Each row was made from one walk, in order. Every step used is in the known rows, and no mark comes twice. Write each row's walk.
Known rows
B-V: [-2.11  0.03  1.09 -0.26  1.00  0.43  0.69 -0.67 -0.41 -0.02  0.61 -0.03
  0.83 -0.79  0.37 -0.98 -0.15 -1.04  0.43  0.78 -1.35]
P-H: [-0.78 -0.75 -1.10  0.33 -0.70 -0.15  0.52 -1.58  2.35 -0.96 -0.36  2.13
 -0.44 -0.30  0.42 -2.91  0.70  0.75  0.60 -0.42  0.55]
Q-K-T: [-5.29  0.30  4.68  0.24  0.80  0.52  1.17  2.46  0.85 -0.08  1.90  0.15
 -0.48 -1.00 -0.02 -1.87 -0.13 -0.38 -0.56 -1.70  1.07]
H-K: [-3.19 -1.14  2.41 -0.37 -0.68  0.19  2.42 -0.63 -0.37 -0.88 -0.80  0.31
  0.11  0.52  0.35 -0.01  0.22 -0.91  0.45 -1.28 -0.99]
V-H-K-P: [-1.14  0.78  0.31 -0.09  0.48  0.11  1.00  1.96 -0.34  0.67 -0.30  1.85
  0.32  0.28 -0.73  1.23 -0.54 -0.45 -1.29 -0.43 -0.60]
B-V-T: [-1.04  0.73 -1.54 -0.26 -0.49  0.14 -0.04 -0.69 -0.79  1.36  0.20 -0.56
 -0.22 -1.10 -0.01 -0.53 -0.84 -1.05  0.49  1.88 -0.94]
K-P: [ 0.60  0.47  1.02 -0.34  2.65  0.33  0.41  2.55  1.92 -0.47  1.69  2.06
 -0.39 -1.51 -0.17 -0.32 -0.45 -0.68 -0.72  0.23 -0.20]
K-P-V-T-H: [ 6.53  1.03 -1.89  0.37 -0.17 -0.50 -3.14  0.47  0.77  0.18  0.86  1.55
 -0.52 -0.50 -0.65  1.68  0.02  0.83 -1.17  0.69  1.46]
V-T-H: [ 1.35 -0.48 -3.39  0.54 -0.46  0.18 -2.87 -1.02  1.39  0.10 -0.70 -2.74
 -1.31  0.32  0.07 -1.50 -0.08  0.44  0.38  0.04  0.00]
K-P-H: [ 2.25  0.62 -0.40  0.18  1.61 -0.15  0.31  1.02  2.17 -0.66  0.65  3.62
 -0.53 -1.22 -0.22 -1.80  0.33  0.65 -0.42  0.44  0.28]
Q-V-T-H: [ 2.62 -1.48 -4.66  0.81  1.86 -0.18 -1.36 -0.25  1.36 -0.19  0.06 -5.04
 -0.99  0.97  0.20  1.06 -0.73 -0.34  0.91  0.32 -0.06]
Q-V: [-1.02 -1.62 -0.99  0.15  3.01 -0.03  1.97  0.86  2.10 -1.10  1.56 -1.12
 -0.06  0.10  0.66  1.11 -0.73 -1.47  0.72 -0.49  0.08]
H-V-T: [ 1.17  0.46 -1.81 -0.19 -1.29 -0.04  0.76  1.05  0.45  0.52 -0.72  0.09
 -0.02 -0.11 -0.05  1.90 -1.18 -1.12 -0.06  0.99  0.85]
V-T: [-1.44 -0.16 -1.50 -0.02 -1.07 -0.08 -0.04  0.27  1.99  0.54  0.41 -0.17
 -1.31 -0.80  0.07 -1.17 -0.74 -0.54  0.17  0.31  0.51]
Q-K: [-3.83 -0.46  3.65  0.51 -0.53 -0.01  3.66  0.18  0.59 -0.54  1.24 -0.34
  0.14 -0.56 -0.03 -1.29 -0.29 -1.86 -0.40 -2.21  0.32]
T-H-V: [ 2.77 -0.68 -0.86  0.37  0.93  0.63 -1.49 -0.51  0.12 -1.17 -1.16 -2.00
  0.96  1.48  0.38  1.44  0.19  0.00  0.00 -0.46 -0.10]
B-T-H-K-P: [ 0.60  0.70  3.07 -0.58  2.50  0.65 -2.56  0.74 -1.94  0.50  1.07 -2.72
 -0.16  0.55 -0.04 -0.80  0.84  0.55 -0.16  0.35 -1.85]
Q-P-V-H-K-T: [-3.34  0.41  2.03  0.15 -0.84 -0.61  1.02  1.59 -0.59  0.50  0.20  1.59
  1.09  0.15 -0.44  2.56  0.08  0.75 -0.66 -0.02  2.02]
B-T: [-4.26  0.17  2.06 -0.69  1.19  0.36 -1.65  0.17  1.64  0.60  2.46 -0.73
 -0.47 -0.78  0.57 -2.74  0.16 -0.21  0.30  0.44  0.03]
H-K-V-T: [ 1.34  0.53  0.40 -0.73 -1.18 -0.05  1.59  1.08 -2.63  0.80 -0.35  0.40
 -0.24 -0.76 -0.40  1.52 -0.75 -0.55 -0.25  0.21 -0.81]
T-H: [ 0.24 -1.25 -1.22  0.45  1.27  0.54 -2.35 -1.14  1.75 -1.08 -0.27 -2.08
 -0.31  0.63  0.41 -1.96  0.59  0.51  0.38 -1.15 -0.36]

Write each row's walk
[-2.72 -0.07  1.96 -0.16 -0.64  0.30 -0.36  0.04  0.01 -0.56 -1.21  2.45
 -0.39  0.31  0.32 -2.00  1.20  1.96  0.72 -0.30 -0.02]  P-H-K-T
[-5.12  1.25  1.15 -0.37  0.10  0.77 -1.36  0.96 -2.60  1.61 -0.66  0.27
  0.82  0.41 -0.12  0.18 -0.13  0.71 -0.25  0.73 -0.97]  B-V-H-K-T
[ 2.84  0.70 -1.23 -0.31 -2.17 -0.53  1.43 -0.82 -2.56  0.63 -1.55  1.87
 -0.42 -0.42 -0.37 -0.04  0.08  0.74  0.01  0.56 -0.42]  P-H-K-V-T
[-0.41 -0.71  2.02  0.16  0.15 -0.94  2.94  0.00  1.44 -1.17  1.52  1.43
  0.88 -1.22  0.01  1.73  0.00 -1.01  0.03 -0.01  1.68]  Q-P-V
[ 0.78  0.33  0.69 -0.16  1.56  0.74 -3.80 -0.23 -0.37  0.26  0.76 -3.45
  0.81  1.19  0.59 -0.08  0.49  0.41  0.06  0.64 -0.22]  B-T-H-V
[-1.65 -0.33  0.52 -0.12  1.85  0.72 -4.23 -1.06  1.25  0.26  1.48 -3.83
 -0.51  0.40  0.62 -3.37  0.88  0.88  0.47  0.04 -0.52]  B-T-H
[ 2.61  0.60 -3.22  0.36 -2.46 -0.47  0.63 -0.59  0.88  0.31 -1.79  1.11
 -0.01  0.19 -0.09  0.70 -0.41  0.10  0.26  1.30  1.17]  P-H-V-T
[ 0.77 -0.06 -0.57  0.05 -1.23  0.25 -0.94 -2.49 -3.90  0.79 -2.48 -4.18
  0.24  1.18 -0.14  0.47  0.12 -0.10  0.99  0.92 -2.56]  B-V-T-H-K
[-2.73 -1.38 -2.03  0.33  0.74 -0.30  2.54  0.31 -0.25  0.13 -0.42 -1.39
  0.62  1.82  0.10  2.63 -0.77 -1.29  0.23 -0.90 -0.34]  Q-V-H-K
[-1.45 -0.99  0.79  0.08 -1.73 -0.29  2.44 -2.18 -0.16 -1.14 -1.88  1.68
  0.05  0.78  0.37 -1.43  0.98  0.49  0.99 -0.93 -0.75]  P-H-K
[-5.38  0.33  0.48 -0.16 -0.43  0.54 -1.58  1.86  0.14  0.77 -0.42  0.80
 -0.21  0.73 -0.06 -0.33  0.00  1.10 -0.41 -0.56  0.36]  V-H-K-T
[ 2.63  0.32 -0.21 -0.15 -0.98 -0.98  3.98  0.14 -2.79  0.52 -1.20 -0.72
 -0.08 -1.21 -0.68  0.85 -0.27 -0.04  0.52  1.29 -0.61]  Q-P-H-K-V-T
[ 1.77 -0.09  1.26 -0.39 -0.67 -0.11  1.99 -1.01 -2.07 -0.58 -1.11  2.70
  0.68 -0.08  0.03 -0.68  0.83  0.89  0.01 -0.74 -0.81]  P-H-K-V
[ 4.66  0.42 -3.06  0.05  0.83  0.27 -3.19  0.16 -0.66  0.53  0.29 -2.17
 -0.85 -0.52 -0.27 -0.28 -0.30  0.88 -0.47  0.39 -0.07]  K-V-T-H
[ 0.72  0.29 -1.12 -0.03 -2.94 -0.91  0.11 -0.78  1.56  0.18  0.71  3.20
 -0.34 -0.69 -0.10  1.12 -0.31 -0.27 -0.40  0.11  2.19]  P-V-T
[ 2.83  1.05  3.90 -0.55  0.70 -0.10 -2.77 -0.38 -2.21  0.18  1.50  0.27
  0.81  0.69 -0.20  1.34  1.25  0.97 -0.77  0.23 -0.17]  B-T-H-K-P-V
[ 3.23 -0.49 -1.69  0.82 -1.03 -1.04 -0.38 -1.26  0.80 -0.21  0.15 -2.24
 -0.11 -0.23 -0.32  1.56 -0.07 -0.07  0.25  0.64  1.53]  Q-P-V-T-H
[ 2.81 -0.47 -0.76  0.32 -3.68 -0.67 -0.88 -2.79 -1.57 -0.31 -1.83 -0.41
  0.13  1.59 -0.18  2.03  0.68  0.58  0.11 -0.86  0.57]  P-V-T-H-K
[-0.12  0.73 -2.15 -0.08  0.88  0.24 -0.98  1.59  0.39  0.96  1.21  1.77
  0.48 -0.75 -0.36 -0.38 -0.69  0.16 -1.56 -0.34  0.75]  K-V-H
[-0.15  0.19  3.15 -0.60  1.39  0.24  2.34  1.67 -0.77 -0.57  0.10  1.55
  0.05 -0.44 -0.23  0.93 -0.17 -0.82 -0.41 -0.26 -1.34]  H-K-P
[ 1.74 -0.09 -1.03  0.32 -0.75 -0.15  1.23 -0.66  0.97 -1.01 -1.31  2.26
  0.92  0.47  0.32  0.28  0.28  0.17  0.22  0.03  0.77]  P-H-V
